Each row was made from one path, in order. Every step used is in the known rows, and no mark comes twice. Write each row's path.
Known rows
W-D: [  2.5 -20.9 -29.5 -24.0 -20.3 -10.4  -4.3  -0.3 -17.0  21.2  -0.8 -23.8
   5.2  12.9  12.6 -26.4  15.5   5.9   1.1  -0.7  -3.9  10.5   6.7]
G-D: [ 19.0  -9.3  -4.0 -17.7  -9.9 -10.2  -9.6  23.6 -18.2  34.5   3.1  -5.2
   3.7  22.8 -23.2  16.9  -2.8  21.0   5.8 -15.9  -0.8  11.9  17.2]
Y-J: [  6.2 -21.7  -4.2  -8.3  -6.8  16.9  -8.5  17.9   3.1   6.8 -24.0 -20.9
  12.7   4.4   3.8  -2.8  10.0  -5.8 -38.2  -7.1  12.8  21.8   2.4]
D-P-J: [ 13.2 -24.8  -3.4  -3.7   7.6  -9.1  -1.1  41.6  16.7   2.6   7.3 -16.6
  -5.1 -12.8 -17.0  -9.7 -13.4  12.4 -12.8   5.4   7.9  15.6  26.5]
W-J-G-D-P: [ -4.8  -2.1  -9.5  16.7   8.2 -43.2 -11.3  29.9 -24.3  -2.5  12.2 -14.5
 -27.6   0.7  -0.3  28.3  12.7  28.2  48.9 -16.3  18.8  24.8  29.2]
S-J-G-D: [ 18.4 -14.0  26.0  19.3   2.5 -13.7   3.6  27.1 -19.2  16.2  -2.3   9.0
  -2.5 -13.8  -8.5  62.3   5.6   3.7  23.1 -27.7  11.4   6.4  30.6]
U-J-R: [ 12.2   2.9 -13.4 -19.1  -7.0   0.2  37.0  35.4  11.3  -2.6 -13.2   3.6
   0.5  -6.9  10.6   0.4   5.8  -4.7 -12.7  -4.4  16.2  47.2  -1.2]
Y-J-G: [  4.9 -13.7  13.6   8.5  -6.6  14.1   1.0  18.8  -1.9  -9.8 -28.6  -2.1
   8.2  -0.7  11.7  22.7  16.3  -4.1 -11.8 -17.5  32.8  18.8   9.1]
W-J-S: [ -4.0  14.8  -7.8  -6.3  -8.0  15.0   1.2  20.6  17.5   9.7  10.6 -24.8
 -11.9  14.8  36.2  -6.1   1.7  -9.3  -6.5 -19.0  12.0  13.1  10.0]
G-D-W-J: [ -9.9  14.8 -26.8 -24.1   4.9   2.2 -18.3  12.9  -9.6  23.0  -6.0 -26.2
 -15.4   9.2   8.1   3.7  14.5  21.0   6.3   3.7  -0.6  21.5  19.5]
D-W: [  1.0   2.7 -15.6 -41.8  -9.9  22.9  -6.8  17.3   9.7  14.6 -29.3 -11.2
  -5.2 -10.4   9.0  -8.0  10.7  12.6 -13.9  -2.1  21.3  12.7  15.6]
T-D-P-J-W: [  0.0   4.6  18.9 -17.5  12.3  14.9  -4.3   2.7  30.0   7.7  31.5 -15.9
  -8.0 -28.8   6.5  11.1 -15.2  22.5 -12.7  13.4  -2.8 -10.2  20.9]
J-S: [ 10.5   5.3   6.2 -17.5 -16.6  20.6   7.5  24.5  18.4  24.5   4.8  -4.6
  -1.7   8.0  10.1  10.5 -11.9  -4.6 -13.1 -24.2  18.7   4.0  12.8]
P-D: [  5.6  -7.1  -2.3 -12.4 -21.6   3.9  -9.0   9.4   2.0  32.6   0.5   1.5
  13.8   0.4   8.3  10.8  -6.7  15.9 -21.4   0.7  19.8   9.1  20.2]
D-W-J: [-14.7  10.7 -26.6 -31.7  -1.3  17.3 -13.5  12.6   9.4   0.1 -22.3 -31.4
 -14.1  -3.5  33.2 -24.8  23.5   6.2  -5.4   3.4  14.3  21.3  13.1]
D-G-J-R: [ 27.0   9.6  -4.1 -31.0 -12.1 -14.8  35.8  42.8   0.6  -2.3 -15.8  13.1
   5.5 -24.5 -19.8  21.7   5.0  -0.9  -9.7  11.4  15.0  15.4  -2.3]
Y-J-R: [  1.6   5.4   5.7 -13.8 -10.8  23.0   4.1  32.8   8.0  -0.3 -20.8  -7.9
   7.3 -11.3   2.6   8.1  10.4  -1.7 -41.8  -4.0  23.7  22.1  -7.0]
G-J: [ 30.6 -18.2  -3.7 -18.4  -6.7   8.4  11.3  29.2   1.9  14.1  -3.8  -6.4
  13.8   7.6 -12.1 -11.2  -2.7  -4.7  -3.5  -3.5  -1.2  15.9  15.2]
S-J-U: [ 21.1  -1.8 -11.5  -3.8  -2.5  17.9   3.4  26.3  34.5  -2.1 -15.2   9.6
 -10.1  -9.8  21.0  24.1  -1.3 -21.0 -25.0 -21.3  10.5  20.8  15.8]
W-D-G-J-Y: [ 23.8 -14.5 -25.4 -24.6 -15.2 -19.9  28.1  17.9   1.1  19.1  17.3  -6.5
   0.4  -5.8  -2.1  10.1  13.2  -1.1   4.2  11.1 -12.2  15.4   8.4]
T-D-G-J-W: [ 16.6  12.2   9.9 -38.8  -1.8   6.0  20.3  -9.7   8.4   9.0   5.3   2.7
   8.5 -24.5   3.1  31.9   2.5   5.2  -6.6  16.0  -8.2 -12.7   2.5]
J-G-D-P: [ 11.1 -11.3   0.9   6.3  -2.1 -38.0  -5.3  34.0 -20.2  12.7   4.6   4.8
 -17.5  -4.9 -24.8  45.8   0.3  33.0  43.4 -20.5  26.2  18.9  31.9]
U-J: [ 16.8 -24.0 -23.0 -12.1  -2.1  -5.6  25.4  21.0   6.6   3.7 -16.0 -10.0
   6.8   7.8  11.2 -12.2   5.0  -8.5  -9.2  -6.9   6.3  45.1   9.2]
T-D: [ 12.2  -8.9   3.6 -33.7 -19.2   4.9 -11.2  -6.4 -17.7  20.5  10.9 -11.1
   6.1  10.0   1.2 -11.0  -5.8  14.1  -5.0 -11.6   3.8  -4.0  17.5]

Which path is each row?
[-17.8  -5.4 -25.3 -18.8  -5.2  -0.3   6.8 -13.5   9.0   0.2 -26.9 -25.0
   6.4 -22.6  30.1  21.0  36.5  -4.5 -36.6  23.2  -0.7   4.4 -21.1]	Y-J-W-D-G
[  0.2 -18.4   2.5  22.7   8.6 -24.1  -7.4  27.5 -21.2   7.3  -6.2  -4.5
  -9.0 -10.0 -21.1  56.0   4.0  20.1  12.0 -11.5  25.2  26.4  24.1]	Y-J-G-D-P
[ 20.0 -17.6  19.6  -4.0  -9.1  16.3   1.4  40.6  30.8  14.7  12.1  -7.6
 -10.5 -24.8  15.8  22.5   6.6  -7.8 -12.1 -30.8   6.0  13.8  20.8]	S-J-Y
[-26.1 -14.8 -27.3  -4.9   4.4   3.0 -10.8  -4.4  14.7   5.0  -5.5 -39.6
  -7.3 -30.1  24.6   6.5  28.0   7.5 -21.7  18.5   0.5  16.4  -5.4]	Y-J-W-D-P
[-17.7  38.1 -18.7 -36.9  -5.0  21.6  -0.5  27.9  12.8  -7.1 -19.9 -19.0
 -20.1 -20.1  33.1 -15.2  25.0  11.7  -7.6   5.3  23.7  23.3   2.7]	D-W-J-R
[  2.9 -20.4 -37.6 -30.2 -20.8 -37.2   7.9  -1.3 -24.9   9.7 -15.8 -16.6
   2.0  -2.5   4.1  -4.5  23.3   3.5  -4.7  11.5   2.4   6.1   1.4]	W-D-G
[ -5.3   0.9   9.1 -12.7   0.0  40.1  -6.2  11.9  35.2   2.0 -23.6 -18.3
   8.2 -10.8  24.7  18.0  19.9  -3.9 -40.1  -3.0  10.5   9.8 -10.4]	Y-J-W
[  5.7   3.9  13.9   1.6   9.0   3.0   2.7  20.5  -8.9  20.8 -17.4   7.3
 -12.0 -32.9  -2.4  66.5  10.3  11.7  17.9 -13.0  17.9   9.7  35.7]	S-J-G-D-W
[ 17.7 -20.6  -3.7   2.6  13.5 -21.2  -5.5  40.4  -2.1  26.1  24.3 -12.5
  -6.6   0.6 -40.2  18.2 -23.4  25.7   0.2   5.4  -5.4  16.4  34.4]	G-D-P-J
[ 18.0   0.5 -20.8  -4.4  10.0   5.9   4.2  41.1  45.3  -7.9   6.4   6.6
 -17.8   0.7  -5.2   6.2 -24.0   2.0 -22.4   1.6  13.3  28.0  26.1]	D-P-J-U
[  3.9   7.7   1.8  10.0  -0.4 -19.7  -7.1  20.4 -23.9   3.7   5.1  -7.0
  -9.9  23.3  11.8  22.7  16.5  17.4  39.4 -21.7  11.5  19.3  20.9]	W-J-G-D
[ 18.2   4.5   0.6 -30.8   0.3   4.3  26.7  19.2  26.3   0.2 -17.6   4.6
   6.1 -24.2   1.5  29.7  13.4  -4.1  -7.8  12.7   1.6   1.4  -6.0]	D-G-J-W
[ -8.2  -7.2 -42.1 -23.7  -0.1 -23.1  41.2 -11.2  11.8  -3.2 -19.5 -12.7
  -0.5 -18.3  34.5  12.8  32.5  -6.2  -7.9  24.2  -7.1  27.8 -14.6]	U-J-W-D-G
[  3.8 -16.7  -8.4 -26.1  -9.6 -19.9 -15.1   3.6 -16.0  15.7  16.5 -18.3
  -9.9 -14.0 -11.0  -5.8  -7.8  24.0   6.1  -5.5  11.7   4.1  27.2]	T-D-P
[ 17.9  -1.2  13.1  -2.1  -9.0 -12.8   0.4  23.8 -23.2  19.0  -2.0  13.1
  -1.2  18.1 -15.4  40.7   2.2  22.6  32.6 -25.5  19.0  10.9  24.2]	J-G-D
[-18.2  -5.8 -15.0 -12.8  -4.1  25.0  -6.0 -13.4  15.1  11.2 -12.0 -32.0
   8.7  -6.4  35.4   1.8  29.3  -2.8 -32.1  12.8  -6.4   7.8 -13.2]	Y-J-W-D
[-18.9  31.8 -16.0 -25.2  -1.8  32.1  -0.8  13.7  26.5  13.3  -4.7 -25.7
 -20.6  -3.8  41.7  -2.4   7.3  -2.8 -12.7  -4.9  18.9  14.7  14.9]	D-W-J-S
[ 36.0  -9.0   8.1 -17.7 -10.3  22.0  15.2  41.6  26.8  20.0  21.1  -1.0
   1.5   5.6  -5.6   4.9  -4.5  -0.2   0.3 -15.7  -1.4  20.9  18.6]	G-J-Y
[ -8.3  37.6 -46.2 -31.3   2.3  29.5  -9.6  12.9  37.7 -11.2 -24.0  -8.1
 -27.4   9.1  46.1 -10.4  13.3  -2.2 -17.3  -0.5  18.9  32.7  10.6]	D-W-J-U
[  6.0   3.3  10.7  -1.0  20.5   0.5  -2.3  32.9  32.2  21.2  25.0  -9.6
 -11.5 -15.7 -21.4  37.4 -13.3  28.1  -2.5  10.2  -8.6   4.5  19.6]	G-D-P-J-W
[ 10.3  13.3   2.9 -17.0  -4.7   4.4  22.8   5.0  27.5  20.4  -4.7  15.3
  15.3 -31.3   7.5  52.9   1.9   7.7 -22.2  28.9   8.4   0.2   3.7]	P-D-G-J-W
[  0.0 -11.2 -28.1 -16.2   4.9  -7.1  10.9   6.9  15.9  14.3  14.3 -25.2
  -6.0 -28.8   8.0   0.1  15.6   8.1  14.1  23.4 -13.9  10.7   7.3]	G-J-W-D-P
[ -8.6  10.4 -12.4 -28.1 -14.1  21.8 -10.1   3.4  11.2  36.4 -15.4   0.5
   4.0 -18.5  13.2  15.5  -1.9  22.4 -26.4  15.4  26.9  11.4  25.1]	P-D-W
[-24.6  27.8  -6.1  -2.5  -3.9  12.0  -8.4   0.3   4.0   4.9 -14.0  -0.8
  -9.7 -16.8  48.8  21.6  16.9  19.9   7.8   9.3  39.8  17.6  28.7]	P-D-W-J-G
[ 12.0 -15.7  15.5  12.6   6.6 -13.6   8.9  41.2  11.1 -13.4   3.5   0.8
 -10.4 -18.2  -7.3  15.6  -8.5  13.6  15.5  -5.2  27.4  15.0  32.9]	D-P-J-G
[-13.1  35.8 -17.4 -16.9   5.2  18.7  -3.8  13.7   6.4  38.0  11.8 -19.9
 -20.8   8.5  18.1  24.7  -1.6  12.5  -0.5  -3.4   5.3  14.5  21.2]	G-D-W-J-S
[ 15.2 -14.4  -5.0   3.3  -3.1  -8.2  34.0  20.4   0.6 -13.3 -21.1   8.0
   1.9   3.3  17.3  14.0  11.3  -6.6  17.3 -17.8  26.6  43.5  16.4]	U-J-G
[ 17.2  11.4  18.4 -17.3  -4.9  21.1  16.3  47.2  21.6   1.7   5.7   2.5
   6.1  -6.4  -5.6  -5.0 -10.0   5.5 -25.3   1.9  12.2   9.1   8.4]	P-J-R
[ 20.9  -9.3 -11.6 -12.7 -12.1 -18.2  19.3  13.7  -5.2  25.1  -4.2  12.3
  20.1 -17.5 -13.2  33.4  -8.5   3.8 -19.4  25.9  10.8   9.7  17.0]	P-D-G-J
[ 16.0   8.1 -13.7 -11.6   7.9   4.4  -2.5  12.0  27.8   2.2  30.3   5.9
 -16.0   0.1  -5.5   9.2 -35.8   9.8 -19.4   6.3   4.5  13.1  33.2]	T-D-P-J-U
[  0.6  -1.6  11.7  -8.9  14.9  13.6   2.0  33.9  50.9  -1.3   9.5 -14.5
 -11.1 -29.1   5.5   7.2  -4.0  13.4 -12.1   9.1   6.1   5.0  14.1]	D-P-J-W
[ 24.4  -3.3  26.6  11.5   5.4  -1.1   8.8  31.3  -7.8  16.6  13.1  12.6
   7.0  17.7 -22.5  39.3 -15.4  19.2  17.6 -11.9   6.8   6.5  31.4]	P-J-G-D
